Every row comes from one small tree of marks. The marks that hang from a mark follow it in brackets, in alphabetical order. Every link used is in the known rows. Which tree was each row made from?
Known rows
mazerit[guki[luzetut[momos]] repadu]: [+2.59, +1.86, -1.93, +1.09, -2.80, -0.38, -5.77, -0.96, +5.83, -1.08, -2.43, +1.37, +2.25, -1.20, -2.37, +0.39, -0.42, -1.12, -3.74, +1.86, +0.55, -3.31]
luzetut[guki]: [-1.33, +2.16, +1.33, -1.25, +0.78, -0.47, -2.28, +0.57, -0.43, -0.46, +0.71, +2.17, -0.62, -0.63, +0.55, +0.40, -2.89, -1.29, +0.00, -0.10, -2.09, -0.98]
luzetut[guki mazerit repadu]: [+2.82, +5.96, -0.90, -0.81, -1.95, -0.21, -4.95, +0.31, +0.70, -0.35, +5.05, +2.95, +0.42, -0.89, +3.34, +1.46, -4.91, -2.38, +1.38, -1.36, -2.88, -1.47]
mazerit[luzetut[guki momos repadu]]: [+1.63, +5.43, -0.20, +2.28, -0.44, -1.91, -6.77, -0.71, +3.56, -3.74, +2.97, +1.69, -2.34, -1.44, -0.04, +0.19, -4.50, -4.61, -0.74, +0.88, -1.27, -5.58]
repadu[luzetut[mazerit momos]]: [+4.49, +3.92, -0.65, -0.56, +0.05, -2.38, -5.06, +1.37, +2.12, -2.93, +3.92, +1.17, +2.65, -2.15, +0.52, -0.66, +2.40, -2.48, +0.19, +3.96, +4.60, -0.01]
guki[luzetut[momos repadu] mazerit]: [+4.68, +2.80, +2.24, +3.26, -3.77, +0.63, -5.16, +0.46, +4.22, +2.25, +0.31, -2.47, +0.92, -0.32, -0.66, -0.09, +1.01, -1.47, -4.21, -6.77, +0.66, -5.62]
fibag[luzetut[guki mazerit[repadu] momos]]: [+1.45, +7.92, -1.15, -0.32, -0.89, -4.17, -8.15, -0.28, +2.23, -0.46, +2.67, +3.16, +0.09, -2.21, +0.33, +3.01, -5.21, -0.13, -3.53, +0.02, -1.20, -1.89]
mazerit[guki]: [+0.14, +1.15, -1.59, +0.70, -1.61, -0.49, -0.40, -1.18, +1.32, -2.30, -0.58, +0.72, +2.35, +0.25, -0.53, +1.30, -1.10, -0.74, +0.43, +2.73, -0.89, +1.29]
momos[luzetut[guki mazerit repadu]]: [+2.83, +6.99, -1.92, +1.01, -0.32, -0.18, -5.67, +2.29, -1.76, +0.50, +4.84, +1.45, +2.87, -1.98, +3.33, +0.22, -5.17, -1.15, +2.09, -1.92, -0.69, +0.15]
repadu[luzetut[guki mazerit momos]]: [+3.27, +6.19, +0.75, -1.90, +0.74, -2.68, -7.38, +2.18, +1.56, -3.48, +4.50, +3.32, +2.28, -2.77, +1.04, +0.04, -0.33, -3.79, -0.11, +4.05, +2.15, -0.81]
guki[mazerit[luzetut[repadu]]]: [+1.33, +1.70, +0.20, +5.74, -4.58, +0.46, -2.29, -2.37, +3.57, +0.79, +0.99, +0.79, -2.28, +0.89, +0.52, +2.02, -3.63, -3.13, -1.49, -1.51, -2.77, -2.71]
repadu[luzetut[momos]]: [+2.98, +0.28, -0.86, -0.05, +0.71, -2.19, -2.95, +0.47, +1.25, -2.11, +1.94, -0.15, +0.73, -1.71, -0.91, -1.07, +3.51, -1.76, -1.21, +3.82, +4.43, -1.35]
momos[luzetut]: [-0.02, +1.02, -1.45, +1.63, +1.37, +0.07, -0.60, +2.15, -2.69, +0.95, -0.35, -1.32, +2.23, -1.00, -0.07, -1.50, -0.10, +1.16, +0.79, -0.56, +1.94, +1.78]
repadu[mazerit]: [-1.21, -0.63, +0.47, +3.13, -2.79, -1.42, +0.49, -2.87, +0.26, -0.63, +2.43, +1.43, +0.49, -0.84, +0.86, +0.38, +2.01, -0.64, +0.08, +0.21, -1.81, +3.30]
guki[mazerit]: [-0.53, +1.36, +1.82, +2.23, -1.85, +0.28, -0.73, +0.30, +1.06, +2.33, -1.52, -0.64, -0.59, +0.95, +0.00, +1.82, +0.10, -0.90, -1.88, -3.43, -0.54, +0.56]
guki[luzetut[mazerit]]: [+3.52, +1.59, +2.39, -0.55, -2.16, +1.23, -3.22, +0.95, +2.08, -0.48, +1.29, +1.62, +4.57, -0.84, +1.07, -0.94, -1.44, +0.77, +0.50, -1.15, -1.72, -0.60]
momos[luzetut[guki mazerit]]: [+0.52, +6.55, -0.18, -0.02, +1.50, -0.61, -4.98, +3.87, -2.11, -0.37, +2.23, +2.22, +3.66, -2.12, +2.20, -0.21, -3.96, -0.62, +1.95, -0.68, -0.28, +2.17]
luzetut[guki momos repadu]: [+2.27, +5.62, -0.49, -0.22, +0.26, -1.68, -5.81, +0.76, +1.40, -1.22, +3.21, +0.02, -1.59, -1.31, +0.37, +0.04, -1.70, -2.99, -1.21, -2.16, +0.59, -4.61]
momos[luzetut[mazerit repadu]]: [+4.15, +4.77, -3.65, +2.28, -1.04, +0.27, -3.06, +1.57, -1.27, +0.70, +4.10, -0.66, +3.18, -1.20, +2.78, -0.45, -2.41, +0.33, +2.17, -1.89, +1.22, +0.88]
repadu[luzetut]: [+1.75, -2.28, -0.94, -0.28, -0.83, -0.71, -0.42, -0.72, -0.45, -0.53, +1.78, +1.30, +0.77, -0.84, +0.05, -0.49, +1.16, -0.91, +0.06, +4.50, +1.43, +0.50]

Write each row's tree
[+1.54, +5.04, -6.05, +2.33, -2.06, -0.30, -4.51, +0.62, +1.59, -0.43, -0.07, +2.59, +4.02, -1.28, +0.97, +1.87, -3.76, -0.59, +0.68, +3.40, +0.98, +3.41]
momos[luzetut[mazerit[guki repadu]]]
[+4.28, +4.15, -0.61, -0.06, -1.98, -0.03, -7.28, +1.31, +5.60, +0.03, +0.26, +1.92, +1.59, -2.01, -0.39, -0.54, -0.49, -1.12, -2.72, -0.48, +1.60, -3.31]
guki[luzetut[mazerit[repadu] momos]]
[+1.49, +2.61, +0.65, -1.21, +1.40, -2.61, -5.47, +1.39, +0.55, -2.48, +2.42, +2.00, +0.29, -2.59, -0.55, -0.68, +0.64, -3.45, -1.44, +3.70, +2.40, -2.02]
repadu[luzetut[guki momos]]
[+5.35, +2.46, -0.62, +1.83, -3.46, -0.46, -4.94, -1.24, +4.72, -2.21, +1.32, -1.41, +3.87, -0.78, -1.21, -0.63, -0.37, -1.15, -1.76, -0.70, +0.20, -4.62]
mazerit[guki[luzetut[momos repadu]]]
[+2.71, +2.45, -1.13, +5.14, -3.96, -5.00, -2.37, -4.98, +0.86, -0.84, +6.26, -1.71, +1.12, -1.80, +0.19, +1.44, +0.80, +0.79, -2.95, -2.36, -1.61, -0.51]
fibag[luzetut[momos repadu[mazerit]]]
[+5.94, +7.51, -2.71, +2.51, -3.47, -4.18, -5.83, -2.49, +3.12, -3.24, +5.20, -1.05, +4.84, -0.82, +0.68, +3.00, -3.50, +0.40, -1.24, -0.03, -0.84, -1.17]
fibag[luzetut[mazerit[guki] momos repadu]]
[+0.19, +3.61, -3.99, +3.48, -2.26, -1.74, -5.44, -2.53, +6.72, -4.37, -1.73, +2.74, -1.22, -0.82, -2.41, +1.84, -2.87, -3.78, -2.28, +6.34, +0.05, -2.27]
mazerit[guki luzetut[momos] repadu]
[+3.08, +4.28, -2.60, +4.43, -2.81, -1.85, -4.88, -2.55, +5.74, -5.38, +2.01, +0.37, +0.66, -0.51, -0.98, +0.94, -2.72, -3.80, -0.07, +3.50, -0.14, -3.55]
mazerit[guki luzetut[momos repadu]]
[-0.06, -0.59, -2.78, -1.26, -1.58, -0.60, -3.85, -1.02, +0.56, +0.95, +1.46, +5.30, -2.31, -1.92, +0.51, +0.99, -2.93, -2.86, -2.22, +5.84, -0.67, -0.86]
mazerit[repadu[luzetut[guki]]]
[+3.24, +5.80, -0.21, +0.40, -2.98, -2.74, -4.84, -1.91, -0.65, -0.16, +6.29, +1.99, +2.13, -0.97, +2.88, +2.62, -7.42, +0.85, -0.59, -2.17, -4.95, -1.38]
fibag[luzetut[guki mazerit repadu]]
[+0.30, +1.80, +0.88, +1.78, -1.06, -3.65, -4.89, -1.81, +1.00, -3.12, +4.83, +3.40, +1.08, -3.58, -0.10, -0.46, +2.38, -4.08, -1.21, +4.14, +0.32, +1.20]
repadu[luzetut[guki momos] mazerit]
[+1.85, +1.32, +1.49, +3.83, -4.10, -1.97, -3.86, -2.66, +4.87, -4.16, +0.86, +1.05, +5.62, -2.11, -1.71, -0.78, +3.06, -1.45, -1.51, +0.90, -1.19, +0.58]
repadu[mazerit[guki[luzetut[momos]]]]
[+0.31, +2.61, -2.71, +2.48, -0.73, -1.25, -5.10, -0.94, +5.14, -2.01, -1.22, +2.29, -3.42, -1.37, -1.71, +0.69, -1.86, -3.20, -2.71, +3.90, +1.32, -3.58]
mazerit[luzetut[momos] repadu]
[-2.36, +4.10, -1.51, +2.91, -0.97, +0.40, -4.88, +2.05, -0.65, +4.82, -2.46, +2.25, -1.46, -1.06, +0.18, +2.11, -4.04, -1.71, -3.37, -2.77, -0.37, +0.53]
momos[luzetut[guki[mazerit[repadu]]]]
[-0.64, +5.13, +1.88, +1.14, +1.40, -2.40, -6.33, +0.76, +3.22, -4.55, +0.79, +2.53, -1.17, -1.60, -1.15, +0.06, -3.33, -4.04, -1.06, +2.21, -0.71, -3.67]
mazerit[luzetut[guki momos]]
[+5.37, +6.77, -2.00, +0.53, -0.97, -1.49, -5.23, +0.81, +2.97, -1.64, +4.62, -0.87, +0.79, -1.29, +1.42, +0.15, +0.23, -2.04, +0.22, -2.01, +2.39, -2.64]
luzetut[mazerit momos repadu]
[+3.04, +3.21, -1.42, +3.51, -1.18, -1.43, -4.09, -1.29, +4.04, -3.08, +2.66, -0.44, -1.61, -0.63, -0.61, -0.35, -1.50, -3.24, -0.83, +1.17, +0.80, -4.81]
mazerit[luzetut[momos repadu]]
[-1.64, +4.26, +2.31, +4.41, -1.06, -3.33, -5.42, -2.38, +3.47, -5.20, +3.05, +3.93, -0.55, -2.71, -0.25, +0.29, -1.12, -4.70, -0.91, +2.86, -2.76, -0.42]
repadu[mazerit[luzetut[guki momos]]]
[-0.22, +0.90, +2.06, +0.59, -1.94, -0.54, -3.29, +0.66, -0.21, +1.44, +0.95, +3.14, -0.34, -0.46, +0.71, +1.64, -1.36, -3.28, -2.12, +1.03, -1.28, -0.11]
repadu[luzetut[guki[mazerit]]]
[+1.52, +2.58, -0.16, +0.89, -2.01, -2.59, -2.76, -2.61, -1.60, +0.94, +4.28, +0.55, +0.15, -0.54, +1.51, +2.10, -6.31, +1.40, -1.99, -2.16, -4.95, -2.92]
fibag[luzetut[guki repadu]]
[+1.03, +3.35, -2.12, +1.34, +0.40, -0.10, -3.53, +1.79, -2.74, +1.42, +2.81, +0.21, +0.66, -1.40, +1.64, -0.65, -4.24, -0.77, +0.61, -1.95, -0.54, -1.16]
momos[luzetut[guki repadu]]
[+2.76, +7.01, -4.41, +0.77, -2.02, -1.79, -6.47, -0.19, +5.61, -2.65, +0.28, +2.62, +1.47, -1.01, -0.45, +2.43, -1.23, -2.76, -0.96, +3.58, +1.83, +0.11]
luzetut[mazerit[guki repadu] momos]
[-0.57, +2.04, +1.05, +5.62, -1.77, -2.77, -3.09, -3.02, +3.96, -4.59, +2.25, +1.58, -0.04, -2.09, -1.06, -0.22, +1.68, -3.25, -0.85, +2.76, -0.90, +0.52]
repadu[mazerit[luzetut[momos]]]
[+0.97, +7.99, -1.58, -1.60, +0.19, -1.81, -8.40, +1.72, +3.64, -0.80, +1.47, +3.84, -1.27, -2.21, +0.77, +1.56, -2.74, -3.46, -1.93, +0.81, +0.80, -2.33]
luzetut[guki mazerit[repadu] momos]
[+2.00, +6.65, +2.10, +3.14, -2.69, -3.77, -6.25, -1.19, +0.88, +1.68, +2.73, -1.27, -0.60, -0.26, +0.12, +3.25, -3.79, -0.81, -5.08, -6.34, -2.17, -4.44]
fibag[luzetut[guki[mazerit] momos repadu]]
[+7.05, +5.02, +0.41, +0.53, -2.44, +0.15, -6.72, +1.00, +4.10, -1.00, +3.64, -0.62, +3.48, -1.38, +0.93, -1.32, -0.22, -1.18, -0.84, -3.37, +0.90, -4.63]
guki[luzetut[mazerit momos repadu]]
[+0.27, +4.68, -0.36, +3.61, -1.47, +0.33, -4.35, +2.16, -1.66, +3.51, +1.34, -0.24, +0.22, -0.48, +1.60, +1.28, -3.76, -1.81, -1.46, -5.56, -1.08, -0.78]
momos[luzetut[guki[mazerit] repadu]]
[+0.03, +6.31, -3.33, +0.14, +0.02, -0.06, -6.36, +2.78, -0.63, +1.54, +1.05, +4.02, +0.98, -2.26, +2.02, +0.89, -5.29, -1.01, +0.21, +0.85, -0.07, +1.40]
momos[luzetut[guki mazerit[repadu]]]
[-0.05, +1.83, -0.76, +2.85, -3.74, -1.30, -2.43, -3.45, +0.13, -0.24, +5.57, +2.70, -0.93, -1.72, +2.30, +0.98, -1.88, -2.71, +0.04, -1.13, -4.71, +0.32]
luzetut[guki repadu[mazerit]]
[-2.19, +1.79, -1.12, +1.54, -1.68, -0.20, -4.66, -1.72, +3.13, -1.08, -0.54, +5.82, -3.83, -1.22, -0.26, +1.72, -7.02, -3.48, -1.71, +4.59, -3.92, -2.28]
mazerit[luzetut[guki] repadu]
[+2.18, +2.36, +4.42, +2.29, -1.65, +0.20, -4.85, +1.88, +3.74, +1.40, -2.26, -1.66, +1.87, -0.03, -2.00, -0.38, +2.30, -1.03, -4.25, -5.51, +1.29, -3.69]
guki[luzetut[momos] mazerit]
[-1.72, +3.35, +3.67, +2.13, -2.23, -2.63, -2.94, -1.08, -0.87, +2.46, +0.13, +0.95, +0.55, +0.43, +0.25, +3.62, -4.83, +0.90, -3.88, -4.28, -4.73, -0.53]
fibag[luzetut[guki[mazerit]]]
[+1.07, +4.79, -0.24, +2.83, -2.11, -2.80, -5.15, -2.31, +1.81, -1.76, +5.67, +1.37, -1.04, -2.42, +1.11, +0.48, +0.41, -4.02, -1.26, -1.96, -1.39, -1.83]
luzetut[guki momos repadu[mazerit]]
[+1.27, +0.82, -3.13, +5.58, -2.90, -1.07, -0.53, -2.08, -1.81, +0.90, +4.57, -0.61, +2.02, -1.81, +1.74, -0.67, +0.74, +0.00, +1.02, -1.62, -0.38, +2.86]
momos[luzetut[repadu[mazerit]]]
[+1.54, +6.69, +1.32, +1.89, -1.50, -1.39, -6.25, +1.01, +2.41, +1.24, +1.77, -0.38, -2.13, -0.50, +0.28, +1.70, -1.32, -4.17, -3.15, -5.60, -0.04, -4.37]
luzetut[guki[mazerit] momos repadu]
[+3.17, +1.25, -0.84, -0.11, -3.60, +1.48, -4.47, -0.32, +3.79, +1.54, -0.17, +3.32, +1.80, -1.18, +0.81, +0.15, -2.52, +0.32, -1.59, +0.23, -1.56, -1.37]
guki[luzetut[mazerit[repadu]]]
[+4.50, +5.75, -4.98, +2.81, -2.67, -0.13, -3.64, +0.63, +0.12, -1.32, +3.53, +0.08, +5.69, -0.83, +2.25, +1.11, -3.57, -0.44, +2.53, +0.86, +0.59, +2.16]
momos[luzetut[mazerit[guki] repadu]]
[+2.98, +6.82, -3.99, +1.86, -3.16, -4.45, -6.36, -2.42, +4.28, -2.09, +1.51, +1.54, +2.88, -1.45, -0.56, +4.10, -3.53, +0.75, -3.06, +2.71, -0.32, +0.17]
fibag[luzetut[mazerit[guki repadu] momos]]
[+4.53, +8.50, -0.05, +0.49, -1.66, -4.20, -7.59, -0.50, +1.13, -1.50, +6.39, +0.64, +1.83, -1.87, +1.66, +2.11, -5.00, -0.26, -1.71, -2.81, -1.75, -3.19]
fibag[luzetut[guki mazerit momos repadu]]
[-2.30, +3.00, -0.06, +0.95, -2.61, +0.39, -4.19, +0.04, +2.16, +3.95, -1.93, +3.62, -3.96, +0.04, +0.24, +3.36, -3.89, -3.01, -4.06, -1.99, -2.47, -1.32]
luzetut[guki[mazerit[repadu]]]
[+0.61, -1.67, +1.38, +3.93, -5.79, -0.45, -1.29, -4.00, +3.04, -2.33, +0.54, +2.34, +5.51, -1.20, -0.45, +0.08, +0.67, -0.23, -0.39, +1.69, -4.53, +2.47]
repadu[mazerit[guki[luzetut]]]
[-0.38, +6.14, +4.10, +2.28, -0.73, -4.23, -5.69, +0.16, +0.57, +0.91, +0.15, -0.57, +0.46, -0.51, -1.04, +2.98, -2.62, -0.12, -5.10, -5.01, -1.65, -2.19]
fibag[luzetut[guki[mazerit] momos]]
[+3.54, -0.18, +2.35, +3.15, -5.18, +2.12, -2.51, -0.82, +2.32, +3.66, +0.06, -0.92, +1.03, +0.81, +0.45, +0.43, -1.16, -0.67, -3.05, -6.16, -2.33, -3.87]
guki[luzetut[repadu] mazerit]
[-0.17, +3.11, -0.26, +6.32, -3.48, -3.31, -3.62, -4.33, +5.49, -7.00, +1.72, +2.42, +2.34, -1.75, -1.62, +1.33, +0.52, -4.09, -0.21, +5.26, -1.76, +1.69]
repadu[mazerit[guki luzetut[momos]]]
[+5.26, +1.49, +0.60, +1.12, -1.79, +0.31, -4.41, +0.09, +3.17, -0.23, +1.85, -2.10, +1.35, -1.05, -0.80, -1.90, +0.77, -0.77, -2.20, -3.32, +1.33, -5.88]
guki[luzetut[momos repadu]]
[+0.83, +3.90, +2.38, +1.04, -0.18, -2.26, -5.96, +1.55, +1.58, -0.23, +1.21, +1.62, -0.15, -1.34, -0.47, +0.99, +1.01, -4.20, -3.09, +0.45, +2.01, -1.72]
repadu[luzetut[guki[mazerit] momos]]
[+1.95, +2.72, -2.73, +1.13, -3.32, -2.03, -3.15, -2.33, +1.10, +1.42, +2.17, +2.21, +0.74, -0.93, +1.05, +3.21, -4.86, +2.38, -2.28, +1.06, -2.37, +0.57]
fibag[luzetut[mazerit[repadu]]]
[-2.90, +1.23, +2.04, +4.20, -2.81, -1.93, -2.68, -3.44, +1.87, -3.66, +2.88, +5.26, -0.41, -1.90, +0.83, +0.83, -3.57, -3.63, +0.23, +3.37, -5.95, +1.41]
repadu[mazerit[luzetut[guki]]]
[-0.49, +3.77, -0.91, +4.80, -2.63, -0.83, -5.62, -0.71, +6.12, +0.23, -2.46, +1.82, -4.02, -0.45, -1.91, +2.34, -1.56, -4.35, -4.76, +0.40, +1.01, -3.14]
guki[mazerit[luzetut[momos] repadu]]
[-0.54, -1.12, +0.86, +1.55, -2.77, -2.40, -1.99, -2.82, -0.80, -1.76, +4.56, +4.86, +1.16, -2.65, +1.46, +0.09, +0.41, -2.83, -0.15, +4.87, -2.62, +2.80]
repadu[luzetut[guki] mazerit]
[+2.48, +1.27, -5.38, +0.87, -2.40, -2.05, -4.44, -1.80, +4.12, -2.29, +0.12, +2.20, +0.11, -1.71, -1.83, +1.50, +1.09, -3.21, -2.68, +8.10, +3.41, -0.50]
mazerit[guki repadu[luzetut[momos]]]
[-2.00, +4.35, +1.62, +2.53, +0.23, -0.07, -3.71, +3.13, -1.93, +3.03, -1.23, +0.44, +1.16, -0.55, +0.51, +0.87, -2.64, -1.18, -1.29, -4.33, -0.55, +1.10]
momos[luzetut[guki[mazerit]]]
